Known rows, with every way that one mark hangs from another:
{gupul {loket refe} zubi}: [-2.766 -0.628  2.400  0.290 -1.787  0.253 -0.755 -0.530 -1.932 -0.731
  1.838 -0.427  1.978 -1.243  1.453  0.552  6.856 -1.672 -0.485  2.094
  0.007]
{loket {refe gapefa {zubi givav nimaz}}}: [ 1.792  0.209 -2.973 -1.084 -0.857 -3.593 -1.736 -1.266 -2.157 -0.285
  3.343 -3.594  2.942  5.052 -2.647  0.747 -1.072  0.259 -3.070  0.345
  0.715]
{gapefa nimaz {refe {zubi givav}}}: [-0.076 -1.762 -3.189 -0.383  0.174 -1.140 -0.927  0.751  0.081 -1.487
  2.756 -1.684 -0.092  4.278  0.689 -0.255  0.753 -2.833 -2.274  2.707
  2.466]
{loket {gupul zubi} nimaz}: [-2.865 -0.627  1.658 -1.232 -2.055 -1.248 -1.007  0.087 -1.267  0.875
  0.466  0.486  1.459 -2.632 -1.520  2.398  5.906 -1.202 -2.940  3.226
  1.297]
{givav {gapefa nimaz}}: [-0.121 -1.713  0.188  1.729 -1.352 -0.431 -0.565 -1.708  0.385 -1.503
 -1.200 -0.560 -0.487  0.988  0.126 -0.454  0.414  0.326  1.034  1.229
  0.516]
{supid refe}: [ 0.092  0.940 -0.235 -1.611  0.406  0.437 -0.306 -0.533 -0.523  0.841
 -1.168 -0.769  0.227 -0.774  0.354  0.375  1.337 -1.548  1.292 -1.789
 -0.176]
{loket {gupul {zubi givav}} nimaz refe}: [-1.250 -0.362  1.021 -1.502 -2.758 -2.023 -1.307 -0.894 -2.569  0.301
  2.198 -1.306  2.005 -2.024 -1.591  3.948  3.893 -3.008 -5.052  3.993
  1.793]
{supid {refe {gapefa nimaz} zubi}}: [-0.518  0.625 -1.967 -1.532 -0.333 -1.817 -2.935 -1.117 -0.210 -0.086
  0.575 -1.243  1.947  3.528 -0.889 -1.852  4.496 -0.096  0.656 -0.214
  2.391]
{gupul {loket {nimaz zubi}}}: [-4.285  0.506  2.735 -1.571  2.748 -1.883 -0.595  0.297 -0.287 -0.608
 -1.582  0.092  2.371 -1.077 -0.911  0.339  4.431 -1.122 -0.099  1.379
  2.154]
{zubi givav {refe gapefa}}: [ 2.195 -0.016 -2.359 -0.531  0.100 -1.617  0.043  0.016 -1.566 -0.830
  1.069 -1.603  1.410  1.242 -1.636 -1.039 -1.676  4.583 -0.748 -0.527
  0.814]
{givav {gapefa refe} {zubi nimaz}}: [ 0.991 -1.850 -2.207 -0.122 -3.250 -0.185 -0.500 -0.069 -0.672 -0.461
 -2.528 -1.533  1.072  1.160 -1.331  1.828 -1.291 -0.825  1.044 -0.870
 -1.048]
{gapefa {refe {zubi givav}}}: [ 0.490 -1.264 -3.075 -1.224  0.136 -0.027 -0.967  1.162  0.335 -0.422
  2.600 -1.973  0.863  3.346 -0.113  0.667 -1.318 -2.483 -2.185  0.992
  0.673]
{givav {zubi nimaz refe}}: [ 0.969 -0.897 -1.571 -0.752 -0.028 -2.257  0.420  1.058 -1.959  0.137
 -1.784  0.036  1.663  0.159 -1.258 -0.124 -2.777  2.412 -0.234 -1.496
 -0.374]
{refe zubi}: [-0.488 -0.301 -0.547 -0.605  0.561 -0.263 -1.460  0.200  1.033  0.170
  1.076 -0.288  1.498  2.261 -0.673 -0.007 -0.411 -0.848 -1.309  0.002
  0.161]
{loket gupul {nimaz {zubi givav}} {refe gapefa}}: [-0.761  1.865  0.231 -3.159 -1.619 -3.776 -2.868 -0.779 -1.863  0.405
  1.384 -2.855  4.000 -0.488 -4.984  3.317  3.627  0.020 -3.649  1.786
  3.120]
{gupul loket zubi}: [-3.125 -1.397  1.544  0.675 -0.435  0.318  0.093  0.225 -0.773 -1.068
  1.387  0.464  0.868 -0.924  1.416 -0.830  5.068  0.002  0.023  1.892
 -0.224]
{nimaz {zubi {givav gapefa} refe}}: [ 1.459 -1.138 -1.995 -0.240  1.977  0.433 -0.390  0.356 -0.599 -0.826
 -0.926 -1.340  2.014 -0.413 -2.762  0.278 -4.191  3.020 -1.063 -1.763
 -0.461]
{gupul loket}: [-1.997 -0.787  2.459 -0.200  1.142 -0.798  0.128 -0.052 -0.192 -1.250
  0.619 -0.904  0.822  0.140  1.271 -0.743  2.009  0.622  1.055  0.680
  0.172]
{loket gupul refe}: [-0.517  0.694  2.549 -1.422 -2.612 -0.909 -1.795 -0.501 -1.338  0.677
  1.638 -2.285  2.027 -0.491 -1.318  2.759  2.563 -0.898 -1.954  0.872
  0.050]
{gapefa {nimaz {zubi givav refe}}}: [ 0.364 -0.752 -2.239 -0.783  2.931 -1.537  0.173  1.130 -1.456 -1.388
  0.436  0.079  0.040  0.629 -1.163 -1.744 -0.808  2.211 -1.901  0.838
  2.290]

Rows:
[-1.000 -1.302 -0.478 -0.669 -1.527 -1.285  0.099  0.573 -2.533  0.846
  2.373 -0.923  0.364 -0.208 -1.945  0.926  3.602  1.454 -2.949  1.792
 -0.678]
{loket {gupul {zubi nimaz}}}
[-2.506  0.089  2.369 -1.273 -3.778 -1.373 -1.925 -0.787 -2.162  1.082
  0.816 -0.481  2.284 -2.973 -1.578  3.906  7.054 -2.937 -3.268  3.491
  1.395]
{loket {gupul zubi} nimaz refe}
[-0.943  1.731 -2.005 -2.370  0.309 -1.062 -2.146 -0.548 -0.861  0.053
 -0.624 -0.630  1.196  0.748 -2.131 -2.238  6.007  1.058  1.361 -0.760
  2.660]
{supid {refe {gapefa {nimaz zubi}}}}
[-1.005 -0.287 -1.744 -0.068 -1.212 -2.449 -2.562 -0.743  0.492 -0.973
  1.640 -0.487  1.579  4.421 -1.344 -2.182  3.119  1.398 -0.388  1.813
  2.459]
{refe {gapefa nimaz} zubi}
[-3.231 -0.674  1.271 -0.461 -0.754 -2.231 -0.595 -0.051 -2.457 -0.743
 -0.953  0.347  3.355 -1.249 -0.649 -0.368  8.420  3.126  0.442  2.444
  2.207]
{gupul {loket nimaz} {zubi {refe gapefa}}}
[ 1.034 -1.603 -1.040  0.462 -2.047 -1.208 -0.481 -1.131 -0.336 -0.619
 -2.421 -0.890  1.273  0.832 -1.527  0.754 -3.845  0.404  0.542 -1.155
 -1.482]
{givav gapefa {zubi nimaz}}
[ 1.367 -1.195 -3.057 -0.658  2.505 -2.529  0.298  0.193 -0.822 -0.418
  2.512 -1.992  0.620  4.333 -1.209 -0.186 -4.654 -0.548 -3.429  0.270
 -0.225]
{refe {zubi givav nimaz}}
[ 1.195 -2.965 -4.143  1.224 -2.027  0.698  0.970 -0.190 -2.074 -0.864
  0.977 -1.846 -0.380  1.037 -0.837  1.669 -0.073 -0.836 -1.524  1.389
 -1.116]
{gupul {zubi {givav {gapefa refe}} nimaz}}
[ 2.946 -0.285 -3.250 -0.471  1.081 -3.299  1.130  0.189 -3.218 -0.701
  1.024 -2.349  0.979  2.717 -2.453 -0.870 -2.426  5.328 -1.021 -0.628
  0.830]
{zubi givav nimaz {refe gapefa}}
[-3.035  1.067  1.623 -0.928 -0.552 -2.443 -2.510 -1.135 -1.380 -1.782
  1.286 -1.409  2.969  1.585 -1.178 -1.483  8.078  1.295  0.742  2.127
  2.999]
{gupul {loket {refe {gapefa {nimaz zubi}}}}}
[-0.979 -1.356  0.023 -1.375 -0.451 -1.934 -0.050  0.860 -2.487  0.194
  1.076 -0.536  1.545 -2.535 -1.713  2.144  2.169  1.260 -4.310  2.929
  1.538]
{loket {gupul {zubi givav refe}} nimaz}
[ 2.970 -2.165 -1.863  0.875  1.513 -1.334  1.488 -0.268 -2.200 -1.070
 -0.944 -2.619  0.356  1.776 -1.670  0.671 -5.745  3.502 -0.971 -1.376
 -1.035]
{zubi {givav gapefa} nimaz refe}
[ 0.291 -0.420 -1.668 -0.311 -2.611 -2.749 -1.761 -0.169 -1.109 -1.320
 -1.374  0.547  1.881  1.063 -0.836 -2.325  1.644  4.035  1.037  0.778
  2.538]
{givav {zubi {refe {gapefa nimaz}}}}
[-0.127  0.967 -1.319 -1.152 -1.127 -1.424 -1.449 -1.344 -1.109 -0.223
 -0.425 -1.049  0.293  1.412 -0.260 -1.993  5.032  0.544  1.958 -0.021
  2.286]
{supid {refe {gapefa nimaz}}}
[ 0.929 -0.165 -2.381 -1.318  3.124 -0.398  0.148  1.593 -1.001 -0.388
  0.497 -0.397  1.134 -0.453 -1.902 -0.437 -2.673  2.624 -2.029 -1.209
  0.631]
{nimaz {zubi givav refe}}
[ 0.286 -0.091 -1.063  0.506 -0.749 -2.073 -0.732 -0.223 -1.581 -0.885
 -0.112 -0.239  0.616  1.679 -0.864 -2.359  3.350  4.661  1.017  0.928
  2.449]
{zubi {refe {gapefa nimaz}}}
[-3.542  1.796  2.618 -2.088 -0.504 -2.965 -2.437 -1.138 -1.594 -0.656
 -0.914 -1.549  4.758 -0.689 -2.354  1.226  7.860 -0.239  0.188  1.635
  2.945]
{gupul {loket {nimaz zubi} {refe gapefa}}}
[-0.288  0.049 -0.202 -1.281  0.072 -2.570 -1.714 -1.160 -0.555 -0.082
  0.812 -1.634  2.676  1.327 -0.908  3.019 -0.874 -4.759 -3.700  1.967
  2.135]
{loket nimaz {refe {zubi givav}}}
[-0.379 -1.226 -0.624  0.824  0.926 -0.010 -1.086  0.004 -0.394 -1.136
 -2.325  0.154  1.267 -0.067 -1.883 -0.933  0.923  2.990  0.584 -0.601
  1.161]
{givav {gapefa {nimaz {zubi refe}}}}
[-0.188 -0.302 -0.473 -1.078  0.505 -4.281 -1.483 -1.417 -2.487 -1.364
  3.854 -4.515  3.639  5.373 -1.449  0.042  0.641  0.845 -2.026  1.164
  0.927]
{gupul {loket {refe gapefa {zubi givav nimaz}}}}
[-0.020  1.283 -2.077 -2.540 -0.603 -0.588 -2.921 -0.691  0.115  1.040
  0.283 -1.809  3.171  2.664 -1.749 -0.652  2.948  0.187  0.451 -1.994
  0.714]
{supid {refe gapefa zubi}}
[-1.109 -1.149 -1.746 -0.087 -1.200  1.112 -1.559  0.228  0.328 -1.187
 -1.443 -0.717  0.220  0.977 -1.377  0.034  3.537 -1.022  0.937  0.827
  1.596]
{givav {gapefa {nimaz zubi} refe}}
